Each row was made from one walk, in order. Every step used is in the known rows, and no mark comes twice. Write each row's walk.
Known rows:
romiv remabu pagu visaf: [ -3.1 -50.1   1.7  -3.0  -9.4  11.9  23.9   0.0  33.0   4.0 -21.6 -11.6
 -18.6 -36.5 -15.6 -21.4  -9.6   0.3  -3.7  46.6  45.8  20.3 -20.2  -7.1]
duno pagu visaf romiv: [-24.7 -35.9  27.6   3.0   7.7  23.3   3.7  22.8  13.9  -7.8 -28.8  15.8
   1.2 -18.4  -2.4  30.6  -2.4  13.3   1.2  28.7  54.3 -40.4  -3.4  12.4]
remabu romiv: [  4.9 -32.2  13.2  -2.8 -13.7  -7.2  -0.6  -9.2   8.0  -6.3   7.1 -10.1
  -3.7  -6.2   8.5  -7.5  12.9  19.8  -0.8  14.0  16.8  -0.5   0.5  21.5]
nufa visaf: [-17.2 -15.8   0.9   0.5  36.6  11.8  -0.4  -0.6  -0.7   3.2  -8.0  -7.3
  10.5  -8.6   1.6  -0.4   2.1   8.4   5.6   0.7   1.1  -0.2  -3.3  -0.2]
duno pagu visaf: [-16.1 -22.1  19.7   6.0   2.4  21.8   2.5  26.8   8.9   4.0 -36.5  16.6
  -4.6 -26.3 -11.2  18.6 -12.3   5.6   2.6  24.8  26.8   5.1  -2.3  -0.3]
remabu nufa visaf: [-50.2 -30.7   5.6  -6.9  40.1   1.8  -4.2  -3.9   8.1  -3.2 -10.0 -29.3
  -8.1   1.8   2.3 -11.6   6.8  25.1   9.4   6.5  10.8   0.8 -10.1   8.6]
romiv remabu pagu: [ 15.5 -37.5  -1.4  -1.9 -12.2   1.0  19.5  -6.9   8.9  -3.7  -0.7  -7.6
  -6.3 -20.9  -7.7 -17.4  -4.1  -7.9  -9.8  39.1  12.0  10.6 -16.7  -1.7]
romiv konad pagu remabu nufa: [-14.4 -43.5  15.5 -11.2  -7.4  -1.4  17.1  -4.8  69.0  -3.7 -25.1  26.1
   0.6 -23.9  10.2   5.9  -2.6  24.5  -0.3  36.7  10.1   1.5 -20.3  18.5]
visaf romiv konad nufa: [ 19.8 -25.5  18.1 -13.2  -1.2   1.9   0.9  -0.6  23.3 -21.0 -16.7 -24.3
   8.7 -10.2  -4.7  -4.0   6.8  27.2   5.2  32.9  33.4 -33.1  -5.1  18.2]
konad nufa visaf pagu: [ -1.7 -33.3   4.2  -6.6  19.3  16.7 -13.0  -5.2  -6.0   5.3   6.7 -25.4
   0.2  -1.7 -19.8  13.8   2.6  21.3   6.0  18.4  12.9  -0.8  -3.8   0.3]
visaf romiv konad: [ -6.8 -21.0  18.7  -6.6  -2.2  -4.2  23.1  -6.8   9.0 -21.6 -14.5  -2.0
  22.1 -13.8   7.8   2.4  -0.2  14.1   5.9  25.6  28.8 -32.0  -6.7  20.5]
romiv konad nufa visaf: [ 11.0 -29.0  10.5 -11.3  28.3  11.0  -0.5   4.5  16.1  -7.4 -29.8 -28.3
  12.1 -28.9 -13.8 -17.0  -1.3  27.3  14.6  29.5   7.1   8.1  -6.7   2.4]
pogu duno pagu visaf romiv: [-23.1 -24.4  25.5  -0.7  14.8  18.9  -2.8  15.9  18.2  -0.7 -40.9  30.3
 -15.0  21.8  -2.2  24.4 -18.7  25.6  -8.7  33.8  52.4 -37.9 -10.7  10.7]
remabu romiv konad nufa: [ 33.7 -45.2  21.9 -13.5 -21.2  -8.7   2.5  -3.6  25.4 -15.0 -16.2 -33.4
  -0.5 -26.6  -5.7 -22.8   8.0  40.7   6.7  44.5  20.6   9.7  -2.9  28.7]
remabu romiv konad pagu visaf: [ -5.9 -63.8  25.3 -13.5 -23.6   5.7  10.5   0.3  75.3 -13.1 -28.0  -8.0
   8.9 -55.4  17.7  -1.3 -10.2  31.5   8.2  45.9  46.5  13.3  -7.4  22.1]
pagu remabu romiv konad nufa: [ 45.1 -54.0  24.8  -8.5 -20.7  -5.9  16.4  -5.8  40.9  -2.1 -25.1   8.9
  -7.7 -30.2 -10.1 -18.0  13.3  45.9   0.1  48.1  25.1   6.8 -12.7  30.0]
pogu duno pagu visaf romiv konad: [-20.9 -36.3  36.8  -5.2   9.8  12.0  20.0  12.8  22.3 -12.4 -62.5  30.5
   2.2  -1.2  -6.5  14.0 -27.9  30.5  -0.4  53.6  54.0 -22.9 -14.8  16.9]
konad pagu visaf romiv remabu: [ -7.7 -50.7   2.9  -3.3  -6.5  34.0  -7.5   5.8  71.7   6.4 -22.9   2.3
  -5.3 -27.8  22.1   0.9   0.2  13.6  -4.4  25.1  62.4 -39.5 -10.3   5.2]
romiv remabu nufa visaf pagu konad: [-48.9 -59.4  12.3  -6.1  15.8  31.3  -2.8 -38.0  -5.6   0.4 -29.2 -18.2
   1.7  -2.9  -5.8 -22.2   9.1  36.6  15.3  33.5  17.8  15.0 -24.9  17.6]
visaf romiv: [ -8.0 -11.6   8.2  -2.3   6.1   1.1   0.4  -4.2   6.2  -9.4   4.9  -1.8
   6.4   8.3   9.4  13.8  10.8   6.8  -2.2   4.3  27.3 -46.5  -1.4  11.5]
konad romiv remabu nufa visaf pagu: [-45.4 -48.7  10.1  -3.1  17.5  25.4  -8.3 -13.2  -0.9  12.1  -3.5 -26.1
  -6.6 -17.4 -26.7 -18.5  10.4  34.5   0.8  29.4  40.2   7.5 -22.7  19.6]
duno pagu remabu romiv konad nufa visaf: [ 32.9 -79.6  44.4   0.5  16.2  16.2  13.0  14.4  24.9  -3.3 -50.3  25.7
  11.7 -48.5 -12.4   2.8  10.1  51.4   2.3  66.8  21.3   2.0 -15.7  32.4]
nufa visaf pagu duno: [-26.9 -23.2  11.1  -4.8  18.6   6.5   1.9 -19.0  -4.6  10.1 -13.3 -39.0
  17.6   9.1 -10.2  22.6 -15.6   5.2   0.7  14.0   4.8  -3.4 -10.7   0.6]

Which walk is each row?
[ 28.2 -49.9  11.9 -13.3  28.5  28.5 -17.9 -21.4  23.0  -8.3 -31.1 -23.3
  -1.2 -19.5 -17.7 -30.7  12.6  23.6   8.2  56.8   9.7  10.1 -27.4   3.7] -> romiv remabu pagu konad nufa visaf
[-57.6 -53.0  23.8 -12.7  36.1   0.5  18.7 -13.4  15.9 -25.4 -23.3 -33.0
  14.7 -13.6  11.6  -8.1   6.6  40.6  14.4  33.3  39.1 -31.8 -17.3  29.0] -> remabu nufa visaf romiv konad
[-14.9 -13.9  15.6  -9.8   2.7  24.6 -29.6 -24.1  24.9   0.9 -31.7 -12.4
  -9.7  -6.9 -18.8 -41.1  23.8  37.1   5.9  27.3  21.3   9.0 -23.4  27.6] -> pagu konad romiv remabu nufa
[  9.4 -17.3   0.7  -6.3  36.7  15.8 -24.7   5.6  11.4   2.8 -11.4 -26.5
  -5.4  -4.8 -11.6  -4.6   8.6  24.0   5.9   9.3   6.1  -3.1  -3.4  -3.2] -> konad nufa visaf
[ 24.7   0.5  27.9   1.9   5.1  37.0 -33.3  -8.3   4.9  10.3 -59.1  50.8
   0.4  11.3 -24.7 -11.5  -2.5  27.4 -11.1  43.5   5.8   7.9 -21.8  19.6] -> pogu duno pagu konad romiv remabu
[ 10.5 -44.8  17.9  -8.7  -2.2  15.0   4.5 -31.5  17.9 -20.7 -13.4   1.3
  10.8  -6.3   3.8  -9.1  15.4   9.7  -2.0  50.9  33.7 -31.5 -24.7  18.4] -> visaf romiv remabu pagu konad
[ 11.6 -39.1  19.2  -7.6  -6.7   8.7  21.2  -5.6  64.2  -9.2 -16.5  48.2
  26.8 -24.3  20.0  29.6   2.5  13.9  -5.2  32.9  26.9 -42.5 -15.7  22.3] -> visaf romiv konad pagu remabu
[-29.6 -39.3  36.0  -0.8  36.7  44.3 -32.1  -2.4  10.0  -4.5 -57.1   4.7
   8.5 -25.5 -21.0 -20.2  22.0  42.1  11.0  48.5  20.1   6.5 -25.9  30.9] -> duno pagu konad romiv remabu nufa visaf
[ 15.5 -19.2  18.0  12.5   0.4  15.3  13.5  17.4   0.4  12.2 -25.5  63.4
   4.7 -13.3  -8.8  28.6   1.0   1.3 -10.1  22.3  -1.3  -6.5 -10.5   7.2] -> duno pagu remabu
[-22.6 -44.9  38.2  -0.3   0.1  17.5  25.6  21.7  17.6 -18.3 -48.5  14.2
  19.3 -42.4  -3.2  21.0 -13.2  19.4   9.4  51.7  55.8 -28.7  -9.4  21.0] -> duno pagu visaf romiv konad
[ 21.3 -24.9  12.0  -4.0 -11.3   6.5  21.5  -0.4  60.9   2.8 -24.9  48.9
  19.7 -34.7  10.2  14.4  -7.6   5.3  -2.7  29.5   0.2   2.3 -12.9  10.8] -> romiv konad pagu remabu
[  6.1  -2.2  14.1   4.4   7.4   5.8  -5.4  12.7 -11.4   4.4 -30.1  37.4
  -9.5  29.9  -4.0  16.5 -21.5   9.0 -13.8  22.7  -8.6  -1.1  -6.7   1.8] -> pogu duno pagu
[-43.7 -63.2  23.7   0.5  10.2  24.7   3.3   8.7  30.4   6.9 -59.8   6.0
 -39.5  18.4  -1.3 -13.7 -15.9  47.5 -12.8  51.0  68.6 -31.4 -24.3  19.0] -> pogu duno pagu visaf romiv remabu nufa
[-32.1 -49.7   6.3  -5.2  35.8  17.2  -5.2  -4.0  64.8   8.7 -15.2  20.8
  -4.4  -8.1  13.2  16.4   9.8  27.6  -3.5  14.6   9.1  -8.3 -18.6   9.7] -> konad pagu remabu nufa visaf
[-29.4 -31.6  33.0  -3.0  44.8  39.7 -38.6 -13.2  13.2   4.9 -68.6  20.8
  -8.2  14.0 -24.0 -25.4   5.9  55.8  -1.6  49.1  16.1   8.9 -32.0  27.5] -> pogu duno pagu konad romiv remabu nufa visaf
[-50.5 -55.0  30.3 -23.6  31.5   2.1  -4.6 -17.5  75.2 -20.7 -38.5 -59.6
  23.9  -5.7  26.7  14.5 -10.1  33.2   6.7  40.6  29.5 -44.7 -22.1  27.7] -> remabu nufa visaf romiv konad pagu duno
[ 49.6 -67.2  41.2  -1.5 -18.5   6.0  14.6  13.3  25.4  -3.7 -42.3  30.4
  -0.2 -38.0 -14.0   5.3   6.3  40.9  -5.4  67.0  20.4   4.6 -14.0  33.7] -> duno pagu remabu romiv konad nufa
[-51.8 -62.8  23.0 -18.2  32.3   8.1   1.9  -7.1  56.8 -28.8 -17.0 -23.8
  21.0 -20.9  26.9  10.5   4.6  35.2  10.7  37.2  33.6 -38.1 -16.3  29.0] -> remabu nufa visaf romiv konad pagu
[-37.1 -51.7  24.2   7.4  39.4  19.1   9.6  13.0   8.6   8.1 -35.1  32.7
  -4.5 -12.1  -8.3  17.2   7.3  28.9  -1.6  29.8  10.3  -7.0 -19.9  16.1] -> duno pagu remabu nufa visaf
[ 18.0  -4.1   1.8   2.6  -4.4  19.7 -11.9   2.5  13.0  14.7 -10.7   1.8
  -2.4 -22.5 -19.4 -29.3   9.4  10.0  -7.6  14.6  21.0   1.0  -9.0   7.0] -> konad romiv remabu
[ -8.5 -57.8  15.9  -7.2  29.9   9.5  10.7 -17.9  30.2  -1.9 -23.8 -51.3
  12.2  -5.1   4.5  -6.2  -5.3   7.3 -12.0  48.3  37.7 -42.6 -27.6   6.6] -> nufa visaf romiv remabu pagu duno
[  1.3 -22.9   3.7   6.1 -14.7   5.3  22.7 -12.0  -3.7  17.0   8.6  42.7
  -1.1   1.0 -15.4  27.8   0.5   3.5  -7.0  11.9  12.1  -0.9 -11.9   4.4] -> visaf pagu remabu
[  4.3 -49.6  37.5  -7.5   1.4  20.8   3.6  27.5  29.3 -16.4 -50.7  -8.1
   4.0 -36.5 -17.6  12.6  -6.7  30.6   9.8  60.9  60.9 -29.5  -7.3  20.5] -> duno pagu visaf romiv konad nufa
